Known rows, with every way that one mark hangs from another
fumis(lefa(nesom riru(pugu))): 8.1, -5.4, -23.8, 0.5, -8.4, 5.7, 10.3, 16.4, 4.0, -16.3, 5.0, 10.3, 6.8, -20.2, 0.9, 1.4, 13.3, 26.0, -37.9, 9.1, 2.7
pefe(riru): -2.2, -7.1, -25.4, 2.8, -17.2, 22.7, 4.3, 10.9, -13.0, -14.6, 8.2, -8.8, 4.2, -21.5, -16.3, 22.3, 26.0, 17.4, -11.1, 9.5, 18.5
riru(pugu(fumis)): -7.5, -7.9, -16.7, -0.8, -9.1, 8.1, 14.0, 23.6, -9.4, -11.3, -2.2, -3.0, 3.1, -23.2, -11.8, 15.3, 22.7, 20.8, -31.2, 13.5, 18.0
riru(pugu(fumis(lefa pefe))): -8.5, -10.7, -12.0, -6.3, -16.8, 32.7, 4.9, 30.4, 0.6, -17.2, -1.6, 7.4, 6.5, -20.5, -6.5, 15.2, 25.7, 31.5, -38.9, 12.2, 7.5
pugu(fumis(lefa(nesom) pefe) riru): 3.4, -10.3, -15.1, -11.6, -22.9, 49.6, 15.4, 45.2, 7.5, 3.4, -19.9, -0.6, 6.7, -23.7, 0.0, 8.5, 51.0, 20.9, -20.0, 10.0, 4.1
fumis(lefa(nesom) pefe(riru(pugu))): 0.6, -5.7, -19.2, -5.6, -16.6, 52.9, 15.1, 14.3, 9.9, -22.5, 17.4, 21.8, 10.9, -16.7, -3.8, 21.0, 20.2, 42.8, -25.9, 13.6, 8.2
nesom(lefa pefe(fumis)): -7.0, -11.7, -22.7, 0.6, -17.2, 59.3, 15.3, 23.0, -16.7, -43.6, 5.2, -6.7, 13.7, -23.2, 3.7, 28.8, 19.4, 31.9, -32.3, 12.6, 21.6
pefe(fumis riru): -4.2, -3.1, -30.7, -2.6, -17.4, 39.2, 18.4, 14.2, -7.1, -16.8, 5.8, -14.0, 6.3, -20.9, -19.0, 38.9, 20.2, 32.5, -12.2, 9.1, 31.6
nesom(lefa(riru) pefe pugu(fumis)): -10.6, -18.6, -21.4, -0.5, -24.7, 49.8, 14.4, 15.7, -5.6, -72.1, 9.7, -15.9, 8.8, -27.6, 3.3, 6.3, 28.1, 8.0, -60.7, 17.4, 22.9
fumis(lefa pefe(riru(pugu))): -6.4, -10.6, -16.7, -5.8, -22.6, 50.1, -6.8, 20.4, 5.2, -27.7, 14.1, 14.8, 7.5, -17.6, -8.0, 21.3, 22.5, 43.9, -29.5, 10.9, 7.5
nesom(lefa(riru) pefe pugu): -9.6, -15.3, -24.1, 2.9, -20.5, 40.0, 3.9, 6.2, -13.4, -77.7, 20.3, -9.8, 8.4, -25.7, 4.2, 4.5, 19.1, 11.4, -53.2, 17.2, 18.5
nesom(lefa(fumis) pefe(riru) pugu): -9.8, -20.3, -27.4, -0.3, -27.1, 45.0, 17.8, 13.5, -8.1, -84.4, 29.1, -6.6, 7.2, -25.7, -1.2, 20.5, 13.6, 17.4, -47.4, 14.9, 28.4
pefe(fumis riru(pugu)): -7.4, -4.3, -29.7, -4.7, -8.4, 27.5, 25.9, 15.9, -2.7, -23.2, 14.7, -4.0, 6.8, -21.6, -21.1, 39.5, 7.5, 45.2, -18.2, 14.3, 37.2
nesom(lefa pugu(riru)): -9.6, -7.7, -17.6, -0.9, -20.0, 22.2, 31.2, 27.0, -22.1, -52.0, 9.3, -8.3, -3.1, -27.2, 3.3, 3.5, 32.6, 0.2, 7.3, 11.2, 22.2
lefa(nesom(pefe) riru(pugu)): 6.3, -9.9, -30.4, 2.5, 0.8, 11.8, 2.7, 2.1, 2.5, -25.9, 14.8, 6.4, 14.9, -22.9, -6.5, 8.2, 5.5, 31.9, -66.0, 22.2, 12.7
fumis(lefa(nesom) pefe(riru)): 3.2, -3.8, -20.6, -4.1, -24.3, 60.4, 8.7, 11.8, 4.4, -15.7, 10.8, 13.7, 10.3, -15.9, -1.2, 20.2, 31.9, 31.3, -20.5, 9.4, 1.6
lefa(fumis): 0.3, -11.0, -27.6, 1.7, -24.9, 2.7, -10.4, 15.6, -23.3, -15.8, 1.5, -10.9, 1.3, -21.7, -9.3, 16.0, 21.9, 0.5, -34.6, 5.8, 1.7
fumis(lefa pefe): -4.5, -5.8, -14.8, -3.1, -29.2, 50.3, -18.2, 18.2, -9.6, -19.1, -0.7, 6.7, 7.5, -16.7, 2.2, 14.1, 34.9, 23.8, -25.8, 5.3, -10.6
nesom(pugu): -11.8, 2.5, -21.8, 4.5, -17.5, 6.9, 6.1, 3.6, -21.9, -44.3, 7.7, -12.1, 0.3, -21.3, -3.4, 10.9, 27.9, -0.6, -15.4, 7.6, 12.2
nesom(pefe): -4.5, -8.4, -23.1, 4.9, -12.0, 27.7, -17.8, 13.4, -14.3, -30.4, -0.6, -7.0, 12.3, -22.0, -3.5, 17.4, 25.4, 22.0, -44.9, 11.3, 5.8
nesom(lefa pefe pugu(fumis riru)): -12.0, -19.0, -16.8, -4.2, -20.4, 49.0, 27.5, 38.1, -5.2, -63.9, -0.2, -13.0, 6.2, -30.2, 5.4, 9.1, 37.6, 14.2, -31.6, 15.6, 27.8

Rows
2.1, -19.9, -31.4, -1.9, -17.8, -9.5, -18.0, 11.6, -11.2, -25.3, 12.7, -5.8, 2.4, -24.4, -17.3, 6.9, 2.8, 14.2, -64.4, 15.0, 8.1 => lefa(fumis riru(pugu))
-10.3, -8.9, -14.8, -4.6, -14.5, 30.3, 5.6, 20.8, -9.0, -14.7, 1.6, 1.6, 6.3, -21.3, -12.7, 18.3, 25.1, 25.9, -38.8, 17.1, 12.6 => riru(pugu(fumis(pefe)))
-2.1, 1.8, -30.7, -2.0, -4.6, 30.5, 28.2, 14.9, 1.0, -41.2, 4.1, -4.7, 12.3, -23.5, 1.4, 20.7, 23.3, 26.3, -26.8, 15.1, 25.1 => lefa(nesom(pefe(fumis) pugu(riru)))
-13.1, -11.7, -24.1, -5.3, -15.5, 51.9, 27.8, 31.2, -7.4, -73.5, 8.7, -9.7, 8.8, -28.1, 5.0, 20.6, 23.1, 29.7, -21.7, 15.4, 32.8 => nesom(lefa pefe(fumis) pugu(riru))
-9.4, -8.9, -20.1, -3.8, -19.2, 46.4, -5.5, 6.1, -7.4, -23.0, 19.2, 5.6, 7.4, -19.2, -18.3, 26.0, 21.5, 33.2, -25.7, 19.5, 14.6 => fumis(pefe(riru(pugu)))
-5.0, -11.9, -15.0, -6.9, -31.8, 61.1, 2.9, 27.5, 4.4, -12.3, -7.9, -4.5, 6.9, -20.1, -8.1, 20.7, 43.0, 21.5, -34.0, 7.3, 7.2 => pugu(fumis(lefa pefe(riru)))
2.2, 4.9, -26.1, -1.9, -13.3, 30.1, 26.4, 22.3, -5.8, -10.3, -5.8, -2.1, 8.1, -18.1, 2.5, 26.6, 22.2, 29.0, -13.7, 2.2, 11.1 => pefe(fumis(lefa(nesom)))
-2.6, -0.1, -21.1, -4.3, -25.4, 57.7, 16.6, 5.8, 6.8, -38.1, 17.0, 12.1, 8.2, -16.3, 0.8, 18.3, 30.3, 27.7, -22.1, 9.8, 7.7 => fumis(lefa(nesom(pugu)) pefe(riru))
-11.2, -6.1, -18.2, -4.6, -30.9, 41.4, -0.1, 14.2, -1.4, -45.2, -0.1, -10.9, 3.0, -21.4, -2.0, 7.2, 38.3, 6.6, -43.4, 9.1, 7.6 => nesom(pugu(fumis(lefa(riru) pefe)))
1.8, -28.1, -28.1, 0.7, -25.6, 38.1, -10.8, 17.8, -15.9, -49.5, 13.1, -8.1, 10.2, -26.0, -0.6, 9.5, 13.9, 14.5, -66.9, 15.7, 9.1 => nesom(lefa(fumis riru) pefe)
-1.0, -10.2, -19.2, -4.1, -30.8, 50.5, -30.3, 13.0, -4.9, -22.2, 1.8, 1.9, 7.6, -18.0, -2.7, 7.2, 31.0, 22.5, -45.9, 9.3, -10.1 => fumis(lefa(riru) pefe)
-0.8, 2.9, -30.6, -4.0, -16.4, 40.1, 39.8, 15.7, 8.7, -34.4, 9.7, -2.4, 7.2, -19.2, -6.0, 32.9, 19.1, 35.5, -12.6, 4.9, 29.2 => pefe(fumis(lefa(nesom(pugu))) riru)
10.9, -14.0, -34.9, -1.4, -11.1, -9.8, 8.3, 4.7, -5.0, -16.6, 17.4, 2.9, 5.5, -22.7, -11.4, 6.4, 0.4, 13.3, -61.1, 17.6, 9.6 => lefa(fumis nesom riru(pugu))
-2.6, -14.7, -12.9, -12.2, -28.2, 49.5, -0.9, 49.3, 4.0, -2.5, -23.0, -6.3, 4.3, -24.6, -3.0, 9.5, 52.9, 21.0, -21.2, 8.8, 3.6 => pugu(fumis(lefa pefe) riru)
1.8, -6.3, -30.5, 1.3, -12.6, 26.7, 13.1, 0.1, 4.9, -42.9, 5.7, -12.0, 12.0, -24.2, -2.2, 5.5, 24.5, 8.8, -65.6, 17.9, 16.5 => lefa(nesom(pefe pugu(fumis)) riru)
-2.6, -15.6, -27.4, -4.1, -33.9, 35.9, -16.0, 8.3, -14.6, -23.7, 13.3, -5.0, 4.7, -19.8, -15.7, 25.2, 23.7, 14.4, -41.0, 12.4, 5.8 => lefa(fumis(pefe(riru)))
0.3, -5.8, -28.6, -6.3, -24.3, 25.6, 14.3, 10.1, -8.1, -34.3, 13.1, 0.4, 3.9, -21.8, -2.7, 13.1, 27.1, 4.1, -29.9, 16.3, 7.7 => lefa(fumis(pefe) nesom(pugu(riru)))
-8.4, -18.2, -24.9, -2.8, -11.4, 59.0, 28.9, 25.1, -2.7, -53.2, 20.4, 1.7, 14.3, -24.3, -6.8, 35.3, 5.4, 52.6, -36.0, 18.4, 36.9 => nesom(lefa pefe(fumis riru(pugu)))
-11.7, -12.1, -28.3, -1.2, -20.3, 54.2, 13.5, 9.6, -8.5, -79.4, 18.5, -13.5, 10.4, -25.4, 2.7, 18.8, 14.1, 23.9, -52.7, 16.7, 28.8 => nesom(lefa(riru) pefe(fumis) pugu)
-2.0, -13.5, -23.6, -1.3, -12.7, 6.8, -2.9, 14.9, -5.6, -14.4, 0.8, -9.2, 3.9, -24.5, -16.0, 6.1, 18.3, 16.6, -52.6, 16.3, 15.0 => lefa(riru(pugu(fumis)))
-4.5, 4.9, -21.0, 0.1, -17.5, 33.4, 31.0, 2.7, -9.4, -26.9, 4.7, -4.5, 6.1, -19.5, 0.2, 14.4, 35.6, 0.8, -23.5, 13.6, 12.5 => lefa(nesom(pugu(fumis(pefe))))
13.8, -10.7, -36.5, 0.9, -20.4, 0.7, 1.4, 1.6, -11.8, -11.7, 9.3, -7.5, 5.3, -22.0, -8.3, 6.4, 13.0, -1.7, -53.4, 13.2, 2.0 => lefa(fumis nesom riru)
-10.9, -1.9, -17.2, -0.6, -23.7, 19.7, 16.4, 21.6, -6.7, -41.1, -5.7, -12.7, -0.3, -22.3, 1.6, 9.1, 37.3, 2.3, -25.8, 3.2, 12.3 => nesom(pugu(fumis(lefa)))
-4.4, -13.0, -15.9, -10.4, -25.2, 48.1, -0.7, 39.0, -6.3, 1.0, -18.6, -13.6, 3.8, -25.7, -11.2, 12.8, 52.2, 13.4, -21.3, 14.6, 10.7 => pugu(fumis(pefe) riru)
-9.4, -13.4, -19.3, -5.8, -17.6, 33.2, 3.4, 39.3, 10.8, -55.6, -11.5, -11.8, 7.9, -27.5, 3.2, 8.1, 39.4, 23.5, -45.5, 9.4, 17.6 => nesom(pefe pugu(fumis(lefa) riru))
2.8, -20.7, -26.3, 0.9, -29.3, 19.8, 3.1, 15.0, -26.9, -29.2, 11.7, -10.4, 1.0, -24.7, -3.4, 5.7, 17.6, -2.0, -36.6, 11.3, 6.0 => nesom(lefa(fumis riru))
2.5, 0.0, -17.2, -2.4, -22.7, 51.4, 2.0, 14.1, -5.1, -12.6, 2.4, 13.1, 10.0, -15.3, 6.5, 13.9, 33.5, 22.9, -22.1, 7.3, -9.7 => fumis(lefa(nesom) pefe)
0.9, -13.2, -15.3, -8.0, -19.9, 21.6, 10.1, 54.6, 2.3, 1.0, -27.4, -11.9, 0.6, -26.9, -2.9, 4.1, 49.0, 15.7, -15.5, 3.6, 9.2 => pugu(fumis(lefa) riru)
